Each row was made from one small tree. The marks that hang from a mark follow it in brackets, in the order of their numbers. Every link used is in the known rows. Write each row's tree.
(in the rows, 128 means zero)
Known rows
j_639{j_500{j_148{j_75} j_479 j_535}}: [166 177  98 119 123 149 166 139 144 172 130 110  50 139 149 111  92 140
 130 137  99 134 142  77 136 148 105 145 123 117 144 168]
j_479{j_148{j_977} j_500{j_75 j_535} j_639}: [115 147 116 101 143 137 183 152  95 140 129  56 122  97 165 115 116 163
 147 139 143 120 154  65 121 176  36 123 134 118 125 139]
j_500{j_148{j_75 j_977}}: [144 159 102 102 125 116 191 141 134 120 116 105  77 124 150 131 117 128
 110 143  87 131 169  91 128 138  92 152 124 124 118 152]
j_400{j_535{j_500 j_639{j_479{j_148}}}}: [102 138 157 136 133 166 174 144  88 135 132 119 128 115  96 130  88 140
 131 132 130 119 146  98 142 109  68 131 153 136 119 133]
j_479{j_148{j_500 j_639}}: [133 138 155 127 137 139 156 129 103 124 119 108 131 100 141 143 139 129
 113 146 133 131 145  75 122 135  82 134 148 107 117 158]
j_75{j_148 j_500}: [133 141 125 122 131  91 155 145 139 133 182 130 128 109 125 132 131 133
 162 106 139 119 162 126 134 123 120 129 118 129  93 170]
j_479{j_639}: [137 122 124 124 123 133 144 148 115 113 158 105 136 117 139 127 119 157
 149 124 129 130 154 106 137 127 102 127 124 108 114 105]
j_535{j_148{j_75 j_639{j_479}} j_500}: [105 141 148 133 132 167 156 122  96 122 135 117 109 119 123 154 113 118
 123 189 133 150 135  57 116 125  79 114 153 116 143 149]
j_400{j_535{j_148{j_75} j_500{j_479} j_639}}: [110 146 152 137 117 171 174 144  99 145 120  92  99 130  96 152 105 120
 122 158  93 126 137  81 154 100  97 129 146 138 128 137]
j_500{j_479{j_148{j_75 j_639}} j_535}: [155 181 145 111 128 130 167 138 126 162 111  86  63 114 121 121  91 140
 127 133 120 116 144  68 126 108  84 143 134 120 129 154]
j_479{j_500}: [139 140 126 112 131 120 143 135 114 120 154 120 107 119 139 141 136 142
 132 132 144 149 146  94 136 154  89 124 122 115 134 144]
j_205{j_75}: [150 128 141 125 138 106 143 149 123 116 145 118 113 106 148 115 135 121
 127 133 118 138 147 130 132 114 109 133 117 117 130 119]
j_400{j_535{j_148{j_75 j_977}}}: [111 147 131 118 138 132 183 143 115 131 121  98  87 117 114 164 123 106
 107 144 119 140 168  92 148 103  99 128 149 135 114 139]
j_148{j_75 j_639 j_977}: [128 162 111 108 140 125 196 149 127 102 117  98 109 127 122 161 127 130
 120 166 129 125 181  94 114 108  75 138 135 114 109 148]
j_535{j_148{j_639} j_500}: [109 132 158 133 116 159 145 129 102 134 133 108 127 110 124 146 116 114
 128 170 121 152 135  77 129 136  87 110 146 118 141 153]
j_535{j_148{j_500 j_977} j_639}: [ 99 121 135 144 131 182 173 139 100 136  81 102 126 101 132 156 126 121
 122 164  92 125 151  88 130 139  74 144 147 122 112 140]
j_148{j_75 j_500{j_479 j_535} j_639 j_977}: [145 191 115 125 123 136 196 161 137 142  63  88  78 135 124 171 131 122
 111 162 139 102 161  63 121 118  70 153 135 111 122 173]
j_479{j_148{j_75 j_977} j_639{j_535{j_500}}}: [ 99 134 139 128 132 175 174 155  94 119 123  72 130 101 128 118 125 150
 151 165 135 142 147  55 120 143  66 121 141 104 109 100]
j_500{j_148{j_75 j_639{j_479 j_535}}}: [148 169 128 127 126 130 164 131 130 120 128 122  60 120 128 121  87 141
 129 160 136 125 150  79 120 128  76 149 131 117 109 140]
j_75{j_148{j_500}}: [136 137 140 133 119 103 145 145 119 123 136 130 128 106 129 141 144 118
 142 109 123 129 144 114 144 140 108 125 134 120 118 156]
j_205{j_75{j_148{j_500 j_639}}}: [143 139 155 133 126  87 145 157 123 117 127 109 127 103 145 126 146 106
 139 138 128 120 147 127 131 120  94 124 133 112 121 140]
j_205{j_75{j_148{j_500}}}: [144 130 149 133 128  90 142 156 122 119 133 117 124 100 150 120 153 107
 137 125 117 128 141 128 137 127 108 125 127 117 126 134]
j_400{j_535{j_148 j_500{j_75} j_639{j_479}}}: [ 99 131 151 145 135 173 173 137  84 137 138 119 120 114 104 142  91 128
 131 147 118 120 136  99 145 118  72 127 147 151 126 142]
j_639{j_479{j_148 j_535{j_500{j_75}}}}: [118 134 142 115 150 154 153 132  89 135 163 147 124  99 138 114  97 145
 136 124 135 131 127  49 109 132  56 138 146 146 133 138]
j_500{j_148{j_75 j_639{j_535} j_977}}: [140 173 118 116 120 126 188 147 137 121 103  98  69 119 129 130 101 131
 124 164 116 124 167  85 123 133  72 150 129 117 103 147]
j_75{j_500{j_148}}: [150 147 110 117 128 110 163 136 146 139 163 127 101 121 149 127 119 142
 130 124 122 121 161 104 130 137 120 151 108 125 101 173]
j_75{j_500{j_479{j_148{j_977}} j_535{j_639}}}: [133 163 125 120 135 144 184 149 135 176 122  97  96 111 123 119  94 154
 147 122 124  95 159  89 123 117  85 161 119 132  96 167]
j_639{j_148{j_75 j_977} j_479}: [121 154 126 123 152 129 163 125 119 116 157 156  77 101 125 129 100 145
 133 140 145 122 161  87 108 129  82 145 141 120  91 122]
j_639{j_479}: [136 136 132 126 144 133 146 126 116 119 157 162 100 115 126 128 102 144
 136 117 152 134 148 106 124 120  84 145 130 125 120 130]
j_479{j_500 j_639{j_148}}: [127 135 130 120 123 123 127 137 110 119 180 101 119 106 148 124 120 167
 155 139 151 131 145  80 132 170  87 112 132  98 107 107]

Which tree is each row?
[162 154 123 134 126 137 157 140 125 120 120 124  88 138 134 166 162 126
 107 144 115 132 133  70 136 124 123 151 119 113 130 154] | j_148{j_75 j_500{j_479}}
[132 147 154 139 142 155 158 134 102 119 113 100 110 100 126 148 143 132
 115 170 144 138 138  57 119 132  85 129 146 103 112 145] | j_479{j_148{j_75 j_500 j_639{j_535}}}
[139 155 119 136 140 140 174 151 111 146 128 104 104  85 120 111  80 162
 142 123 101  92 154 125 130 141  76 139 118 141 107 147] | j_500{j_75 j_535{j_639{j_148{j_977}}}}
[119 128 126 133 138 151 169 134 108 129 111 118 112 102 153 161 150 108
 112 151 108 139 143  85 131 153  87 140 131 131 123 162] | j_535{j_148{j_500{j_75} j_977}}
[ 99 147 119  91 152 158 187 150  88 130 117  72 123 104 142 137 118 151
 128 161 105 125 156  21 107 141  36 135 160 131 121 131] | j_479{j_148{j_75 j_977} j_500 j_535{j_639}}
[100 141 110  83 143 144 177 157  94 123 136  58 131 110 164 135 131 156
 140 156 131 133 157   4 108 151  42 123 159 116 120 108] | j_479{j_148{j_75 j_977} j_500 j_535 j_639}
[132 142 132 122 105 131 170 158 112 129 159 109 131 125 130 119 122 138
 167 121 105 114 132 102 137 144  80 130 111 138 127 148] | j_535{j_500{j_75{j_148{j_977}} j_479{j_639}}}
[141 162 124 138 141 136 163 147 135 115 154 109 101 121 106 154 126 147
 140 169 170 126 159  87 118 107 106 131 119 110  91 151] | j_148{j_75{j_500} j_639{j_535}}
[163 158 131 112 122  94 157 157 152 146 152 108  89 122 162 109 115 125
 135 137 117 103 147  90 119 109  97 158 113 130 110 151] | j_205{j_75{j_500{j_148{j_639} j_479{j_535}}}}
[128 165 142 118 127  96 152 141 121 136 144 122 101 107 116 125  90 136
 163 120 164 115 156 107 127 131  59 119 145 122 117 156] | j_75{j_148{j_639{j_479{j_500{j_535}}}}}
[105 138 100 121 161 183 160 132 112 145 153 151  96 121 146 136  99 132
 139 154 139 149 145  42 107 137  65 135 158 131 130 137] | j_639{j_479{j_535{j_148{j_75 j_977}}} j_500}
[126 138 148 136 117 141 153 143 114 145 123 103  96 123 125 160 126 114
 118 129 129 127 141  81 158 115 105 133 146 127 117 132] | j_400{j_535{j_148{j_500{j_479{j_639}}}}}
[141 165 131 115 108 123 190 155 122 144 135 112  86 134 122 131 106 119
 121 119 102 116 145 102 155 127  85 146 121 153 126 166] | j_400{j_535{j_500{j_75 j_148{j_977} j_479}}}
[ 99 135 105  99 132 148 159 156 102 128 139  67 119 117 158 152 127 143
 142 164 130 139 152  14 120 150  58 117 155 119 128 107] | j_479{j_500 j_535{j_148{j_75 j_977}} j_639}
[139 168 101 110 128 128 189 151 116 147 107  83  85 111 151 115  93 154
 132 138 106 107 155  95 133 177  48 144 118 136 132 171] | j_479{j_500{j_75 j_148{j_977} j_535{j_639}}}
[116 169  97 107 156 129 199 153 135 117 140 123 110 131 125 162 109 142
 135 163 169 102 182  57  92  97  56 151 141 130  92 159] | j_148{j_75{j_500} j_639{j_479{j_535}} j_977}
[114 138  94 117 138 158 152 159 118 133 173 104 130 111 151 124 107 162
 156 144 120 124 158  43 113 144  86 120 152 113 101 100] | j_479{j_535 j_639{j_148{j_75 j_977} j_500}}
[117 139 135 128 124 162 146 153  99 133 148 115 138 101 114 126  98 152
 138 144  90 119 137  57 122 127  91 125 146 134 120 119] | j_479{j_535{j_500 j_639{j_148{j_75}}}}
[142 141 123 112 136 100 152 139 108 115 177 119 115 113 142 133 139 140
 148 123 131 134 140 111 137 165  83 118 115 133 128 163] | j_479{j_500{j_75{j_148}}}
[109 135 154 131 120 146 156 141 103 143 137 111 111 116 110 151 116 106
 117 137 123 148 143  92 156 117 104 113 148 135 135 144] | j_400{j_535{j_148 j_500}}
[129 161 131 117 115 121 193 157 117 130 131 104 110 127 121 139 104 120
 118 134 117 116 158 107 147 129  74 133 131 146 123 170] | j_400{j_535{j_500{j_75 j_148{j_639 j_977}}}}
[140 164 118  93 117 110 149 146 123 138 140 103  94 120 154 130 100 141
 128 139 126 126 147  43 123 153  57 134 143 130 132 152] | j_479{j_500{j_148{j_639}} j_535}
[143 146 126 130 141 134 156 136 111 152 133 105  88  93 137 127 103 132
 125 128 109 129 139 104 138 141  96 128 121 142 139 160] | j_500{j_75 j_535{j_148}}
[147 168 143 122 130 156 172 140 113 167 101  81  72 110 114 112  83 154
 132 132  90 105 141  76 132 110  84 151 132 125 126 139] | j_500{j_479{j_148{j_75}} j_535{j_639}}
[ 98 130 157 141 120 169 166 144  93 144 123  98 126 114  99 147 101 120
 125 147 105 131 144  99 155 113  91 118 152 136 126 136] | j_400{j_535{j_148 j_500 j_639}}
[135 140 145 129 140 102 148 148 125 122 159 127 117 109 144 106 115 118
 159 140 141 124 150 130 121 119  79 121 138 116 120 135] | j_205{j_75{j_148{j_639{j_479 j_500}}}}
[130 149 146 120 128  98 151 136 122 119 156 138 115 108 114 128  98 132
 161 117 147 118 157 120 126 116  73 127 142 124 105 147] | j_75{j_148{j_639{j_479}}}
[158 162 129 123 108 130 148 155 135 163 125  93  80 122 126 113  87 156
 151 105 127 109 143  92 144 117  96 144 118 118 127 122] | j_500{j_479{j_639} j_535}
[118 135 136 132 132 150 163 140 112 126 135 120 120  93 114 120  93 155
 143 134  97 107 162 119 126 130  84 142 134 123  87 120] | j_535{j_639{j_148{j_977}}}
[153 147 120 114 121  99 171 161 151 139 145  97  94 124 170 105 125 130
 143 137 113 105 156 109 124 123  99 160 103 121 103 136] | j_205{j_75{j_500{j_148{j_977} j_479{j_639}}}}
[122 143 136 132 139 143 165 135 110 139 154 111 104 119 122 154 110 115
 121 146 130 134 153 103 147 118  94 118 146 136 118 157] | j_400{j_535{j_148{j_639{j_500{j_75}}}}}
[116 140 112 117 136 147 179 137 128 135 138  92  94 123 143 156 132 126
 133 164 116 131 160  67 123 122 103 142 128 121 104 141] | j_535{j_148{j_75{j_500{j_479{j_639}}} j_977}}
[127 144 143 131 133 110 158 164 130 127 135 108 114 101 134 104 122 112
 164 145 137 127 156 132 124 125  71 121 133 116 108 128] | j_205{j_75{j_148{j_639{j_500 j_535} j_977}}}
